Known rows, with every step that occurs:
G/A/K: [ 3.42 -5.12  0.50  2.30 -3.61 -0.38  1.08 -1.77 -1.07  2.03 -1.13  1.11
  0.53  2.64  1.15 -2.91  1.43]
W/A/J/Z: [ 1.05 -4.20  2.25  1.52 -3.32 -1.62 -2.91 -0.14  0.34  2.14 -1.20 -1.16
  0.83 -0.40 -0.18 -1.05 -4.64]
K/W/A/Z: [ 2.76  0.48  1.16  2.35 -1.49  0.54  0.69  0.55  1.23  2.85 -1.10 -0.07
  0.94  2.46  0.62 -2.49  1.11]
J/G/A/Z: [ 3.26 -4.73 -0.25  1.89 -3.36 -0.01 -1.70  0.27 -1.06  0.87 -1.92  0.04
 -2.48  2.33  0.45 -1.47  0.98]
J/G/A/Z/K: [ 5.16 -7.13 -0.80  1.29 -5.60 -0.54 -1.04 -0.04 -2.55  2.31 -3.16  1.90
  0.63  3.13 -1.18 -2.14  1.37]
Z/K/A/J: [ 0.53 -2.31  1.02  0.91 -4.95  0.16  1.34 -1.05 -2.78  3.32 -1.88 -3.32
  2.66  1.92 -0.27 -0.88  0.64]
W/A/K: [ 3.23 -4.15  0.14  1.30 -2.54  1.09  0.64 -0.94  0.13  1.54 -0.42  1.60
  1.03  1.24  0.87 -2.82  1.28]
K/A/J/Z/G: [ 2.51 -2.35  2.05 -0.15 -5.65  1.83 -0.21  1.53 -0.57  0.47 -3.11 -5.00
 -1.21  1.51  0.62  0.92  0.06]
W/A: [ 2.26 -0.85 -0.15  2.03 -2.96  1.31  0.97 -0.27  1.74  1.79 -0.24  0.11
 -1.05 -1.04 -1.25 -2.45 -1.50]
Z/G/A/J: [ 1.85 -2.11  1.88  1.58 -6.36  0.04 -2.24 -1.08  0.01  1.99 -1.83 -4.10
 -0.74  0.88 -0.88 -0.38  1.18]
K/W/A/J/Z/G: [ 3.91 -1.19  2.62  1.31 -5.96  0.50 -1.49  0.08  2.02  1.31 -3.36 -2.39
  1.46  1.50 -0.87 -0.26 -0.67]
J/G/A/Z/K/W: [ 5.85 -3.49 -0.03  2.68 -5.55 -1.14  0.90 -1.57 -1.11  2.87 -4.14  2.24
  3.54  4.95 -1.21 -2.42  2.09]
G/A/K/W: [ 4.06 -1.59  1.20  3.65 -3.56 -1.07  2.85 -3.08  0.24  2.61 -2.06  1.37
  3.47  4.57  0.86 -3.27  1.90]
W/A/K/G: [ 2.09 -1.87 -0.20  0.79 -1.89  1.78  2.14 -1.23  2.20  2.28  0.29 -0.44
  3.15  3.28 -0.49 -1.96  3.83]
G/A: [ 2.35 -1.69  0.33  3.05 -3.93 -0.46  1.49 -1.05  0.37  2.34 -1.02 -0.55
 -1.72  0.63 -0.78 -2.51 -1.18]
A/K: [ 3.29 -4.04  0.06  1.05 -1.20  1.03  1.07 -0.57 -1.59  0.95 -1.85  0.69
  2.29  0.87  0.89 -1.64  1.92]
G/A/Z/K/W: [ 4.67 -1.95  1.00  2.94 -4.62 -1.45  2.20 -0.80 -1.09  4.36 -3.25  1.41
  4.00  4.80 -0.79 -3.18  1.79]
A/Z/K: [ 4.00 -4.76 -0.04  0.40 -2.78  0.39  0.15  1.72 -3.06  2.95 -2.82  0.71
  2.85  1.38 -0.80 -1.83  1.53]
J/Z/G/A/K/W: [ 6.39 -3.25  1.83  2.47 -5.82 -0.50  1.98 -1.49  0.82  1.61 -3.77  0.89
  2.27  5.10  0.97 -2.29  1.74]
K/A: [ 1.16  1.06 -0.22  1.71 -2.76  2.27  4.52  0.44 -0.48  1.39 -0.95 -3.14
 -1.70  1.01  0.71 -1.37  0.35]
A/Z/G: [ 4.25 -1.56  0.57 -0.34 -2.98  3.18 -0.60  3.48 -0.62  0.30 -2.88 -3.13
 -1.34  0.75  0.20  0.19  3.83]

Rows:
[ 3.53 -3.41  0.04  2.01 -5.90 -0.55 -2.25 -3.51  0.09  1.90 -3.21  0.82
  4.27  1.46 -2.67 -1.21  0.19] | Z/K/W/A/J/G
[ 1.45  0.12  0.06  2.60 -3.49  0.09  2.72 -1.53  2.26  2.98 -0.24 -2.20
  0.33  2.68 -1.84 -1.90  1.21] | K/G/A
[ 3.92 -0.65  0.77  2.66 -1.58  0.08  2.87 -2.09 -0.23  1.71 -2.70  1.01
  4.99  2.95  0.65 -2.15  2.58] | A/K/W
[ 4.01 -3.77  2.49  3.18 -6.36 -3.65  0.38 -2.71 -0.86  4.40 -3.88  0.86
  5.62  3.87 -1.37 -2.42 -2.32] | G/A/J/Z/K/W
[ 3.01  2.04  0.54  3.44 -3.05  0.46  2.53 -1.56  2.85  2.53 -1.21  0.34
  1.51  1.05 -1.31 -2.86 -0.68] | K/W/A
[ 2.13 -4.21 -0.52  0.57 -5.85  0.95 -0.45 -1.96 -2.64  0.99 -3.04 -2.08
  1.68  1.43 -1.00  0.16  0.97] | Z/K/A/J/G
[ 5.06 -3.60  1.03  1.75 -6.83  0.46  0.33  0.85  1.08  0.99 -2.96 -1.25
 -3.09  1.44 -0.78 -1.34 -1.32] | J/Z/G/A
[-0.11 -1.62  1.56  1.72 -3.03 -0.26 -2.33 -1.36  0.42  2.52 -0.30 -2.16
  1.08 -0.84 -0.81 -1.37 -1.35] | W/A/J
[ 2.11 -3.06  0.99  2.14 -2.36 -0.54 -0.24  1.01 -1.01  2.56 -0.86 -0.73
 -1.94  2.14  0.98 -2.18  0.60] | G/A/Z
[ 4.33 -1.59  0.59 -0.06 -4.08  3.44 -0.92  2.87  0.90  0.89 -1.76 -2.16
 -2.62  1.04 -0.05 -0.84  3.24] | W/A/Z/G
[ 1.58 -1.97  2.85  2.61 -3.47 -2.02 -1.77 -1.29  1.29  2.61 -1.90 -0.68
  2.91  1.15 -0.18 -1.42 -3.92] | K/W/A/J/Z
[ 3.30 -3.43  2.02  0.07 -4.66  1.01 -2.59  1.49 -0.34  0.30 -3.63 -3.55
  0.23 -0.40 -0.59  1.11 -0.75] | A/J/Z/G
[ 2.04 -4.13  1.03  0.47 -4.75 -0.94 -0.31 -0.85  0.92  3.92 -1.47 -1.15
  5.21  2.78 -2.65 -1.15 -0.63] | W/A/J/Z/K/G
[ 5.90 -6.76  1.13  1.02 -6.10  0.48  0.08 -0.04 -0.44  0.78 -2.77  0.59
 -0.86  3.47  1.22 -1.77  1.47] | J/Z/G/A/K
[ 0.09 -2.85  2.21  1.21 -3.28 -0.73  0.09  0.34 -1.45  1.74 -1.73 -3.67
  0.19  1.27  1.48 -0.10 -3.16] | K/A/J/Z
[ 5.13 -2.90  0.70  0.29 -4.49  2.17  0.08  2.44  0.46 -0.30 -3.84 -1.91
 -1.23 -0.48 -0.99  0.33 -0.73] | J/Z/G
[-0.01 -2.47  1.98  2.66 -4.09 -1.85 -1.99 -2.16 -0.73  2.96 -0.90 -2.61
  0.40  0.58 -0.47 -1.38 -1.17] | G/A/J
[ 1.07 -0.41  0.57  0.83 -1.32  2.02  2.70  2.45 -1.81  1.76 -0.82 -3.14
 -2.10  2.60  2.45 -1.15  1.89] | K/A/Z
[ 2.01 -1.13  1.74  2.47 -5.04 -1.41 -0.59 -2.84  0.42  4.13 -2.00 -0.23
  5.50  1.79 -1.80 -2.20 -0.20] | Z/K/W/A/J
[ 2.08 -1.70 -0.20  0.53 -0.68  1.67  2.50 -0.77  0.42  1.78 -0.79 -1.35
  4.28  2.84 -0.34 -0.92  4.44] | A/K/G
[ 1.19 -5.02  2.63  2.41 -4.20 -2.78 -2.49 -0.91 -0.79  2.41 -1.94 -1.37
  0.24  0.98  0.18 -1.15 -4.48] | G/A/J/Z
[ 4.96  0.73  1.12  0.92 -4.15  2.85  0.45  1.90  1.80  1.47 -2.42 -1.79
 -0.57  2.57 -0.01 -1.11  3.89] | K/W/A/Z/G
[ 1.43 -3.56 -0.19  1.18 -2.78  0.21 -3.52 -1.89 -1.20 -0.08 -2.84 -2.01
  1.41 -1.32 -1.46  0.82 -0.29] | A/J/G
[ 2.93 -1.65 -0.71  1.09 -5.09  1.79  4.97  0.12 -1.84  2.58 -2.12 -1.32
  0.60  2.24 -0.63 -2.11  0.84] | Z/K/A
[-0.89 -0.86  1.65  2.21 -3.66 -1.30 -0.72 -2.41  1.02  3.53 -0.25 -4.15
  2.31  2.30 -1.23 -0.70  0.90] | K/G/A/J
[ 5.02 -2.92  0.09  3.33 -4.40 -0.74  1.57 -3.79  0.27  1.21 -3.02  2.29
  2.89  4.50  0.34 -2.45  2.40] | J/G/A/K/W
[-1.11 -0.01  1.44  1.39 -3.05  0.83  0.91 -0.77 -1.48  2.20 -0.80 -5.03
  0.33  0.90  0.99 -0.27  0.20] | K/A/J
[ 1.38 -1.43  0.71  1.71 -1.99 -0.09  0.87  0.84  0.60  3.23 -0.15 -2.32
 -0.23  4.05  0.18 -1.59  2.83] | K/G/A/Z
